Each row was made from one path, in order. Every step used is in the known rows, and no mark comes twice. Write each row's path.
In the rows, 128 means zero.
Known rows
J, Q: [131 127 150 127 129  92 117 121 146 115 138 105  90  88 105 120 148  69
 203]
X, P, Q, N, Z: [118 105 105 200 146 174 147 161 126 186 135 133 168  78 149 143 140 117
 139]
P, Q, N, J, Z: [146 140  98 196 114 198  81  94 164 116 193 133 131 165 180  96 169 172
 118]
P, X, Z, S: [100 127 151  64 139 107 178 128 115 113 108 138  98 109  67 168 100 105
 141]
Z, S, Q, N, J: [157 158 186 126 110 116 111 111 187  92 134 143 130 152 139 101 107 187
 104]
X, Z, S, Q: [131 147 203  54 128 100 148 111 157  91 114 129 134 102 111 127  79 118
 115]
N, J: [148 150 140 123 101 108  45 103 137 119 148 117 109 141 167 113 130 126
 136]
Q, N, Z, P, X: [128 121  76 188 162 133 162 172  78 166 114 157 145 139 125 156 175 131
 119]
N, Z: [128 167 143 160 146 107 112 137 134 119 131 135 118  94 165 126 152 112
 119]
X, Z: [106 141 149  99 134 110 105 114 141 128 131 100 126 112 144 147 113  84
 138]
Z, P: [146 129 103 117  97  85 106 161  74 135  86 103 103 161 135 140 128  77
 150]
P, Q, N: [106 114 127 165 114 168 126 161 147 126 138 113 104 132 123 121 128 134
 162]
X, Z, P, Q, N, J: [165 138  78 154 115 188  72 123 109 168 147 114 211 167 148 113 111 136
 126]
Q, N, J: [132 152 134 169 117 128  65 114 169 128 151 114 122 162 174 120 141 155
 126]
Q, Z, S: [ 81 165 138 110 136  86 154 132 139 101  85 112  98 119 106 128 120 130
 111]
P, Z: [118 142 142 113 114 132 127 135 144 120 112 118  96 141 162 142 108  90
 124]
Z, S, Q, N: [120 139 194 120 120 101 167 147 178  86 105 131  99 136 114 122 106 157
 122]
X, Q, N, J, Z, P: [170 150  50 200 124 162  95  89 128 126 181 107 162 196 187 101 158 175
  86]
Z, P, X: [130  84  85  97 112 100 132 162  42 148  99 132  89 149  93 158 141  86
 164]

Write each row's path
[128 150 192 116 122 140 191 141 192  95  97 143 117 151 133 130  86 152
  93] : P, Z, S, Q, N
[120  69 114 110  93 140 118 153  91 167 119 107 113  89 117 145 109  73
 184] : X, P, Q
[160 128 164 115 107 146 145 109 175 152 110 147 173 143 163 137  77 147
  87] : X, P, Z, S, Q, N, J
[196 136  58 150  86 168  64 105  75 126 158 134 145 177 168  95 158 124
 125] : N, J, Z, P, Q
[128  76  69 102 122 129 143 146  47 140 139 122 107 132  78 138 123 121
 154] : Z, P, X, Q
[144 120  82 140 147 113 142 160  47 155 111 160 131 119 117 149 166 101
 128] : N, Z, P, X
[103  59  92  80 147 125 132 127  55 156 119 151 148 119  91 130 154 136
 118] : S, Q, Z, P, X
[ 86 107 152  99 148 116 104 104 144 120 137 124 136  96 139 105 142 145
 107] : S, Q, Z
[103 146 122 175 178 151 217 146 147 111 149 158 120  92  79 131 130 192
 102] : P, X, Q, N, Z, S
[149 192 130 179 117 123 126  97 184  85 138 131 103 187 170 120 152 168
  89] : Q, N, J, Z, S
[127 142 171 180 165 137 130 133 177 122 153 151 155  98 172 113 156 165
  96] : S, Q, N, Z
[119 105 109  99 133 108 107 126  86 139 105 122 161 130 134 111 139 124
 106] : S, Q, Z, P
[157 146  71 143 139 110  67  88 102 157 133 110 184 123 126  92 164 105
 150] : N, J, Q, Z, P
[138 137 200  72 105  83 147 136 147  76 102 136  85 115 105 118  97 130
 132] : Z, S, Q
[ 99 103 178  83 156 137 194 124 156 117 129 154 134 110  73 153 104 155
 118] : P, X, Z, S, Q, N
[ 90  97 132  80 148 128 130 116 110 142 143 129 113 101 101 164 128  96
 150] : P, X, Z
[129 121  84 147 126 174 130 158  99 162 116 103 178 151 123 136 109 105
 144] : X, Z, P, Q, N
[126 109 173 109 116 134 203 144 166 148  81 134 139 129 136 161  76 118
 104] : X, P, Z, S, Q, N
[ 62 111 104  95 160 130 191 118 115 108 133 130 102  90  47 125 115 174
 116] : P, X, Q, Z, S
[166 145 142 133 119 107  59  84 155 122 167 115 123 102 130  98 149 101
 187] : N, J, Q
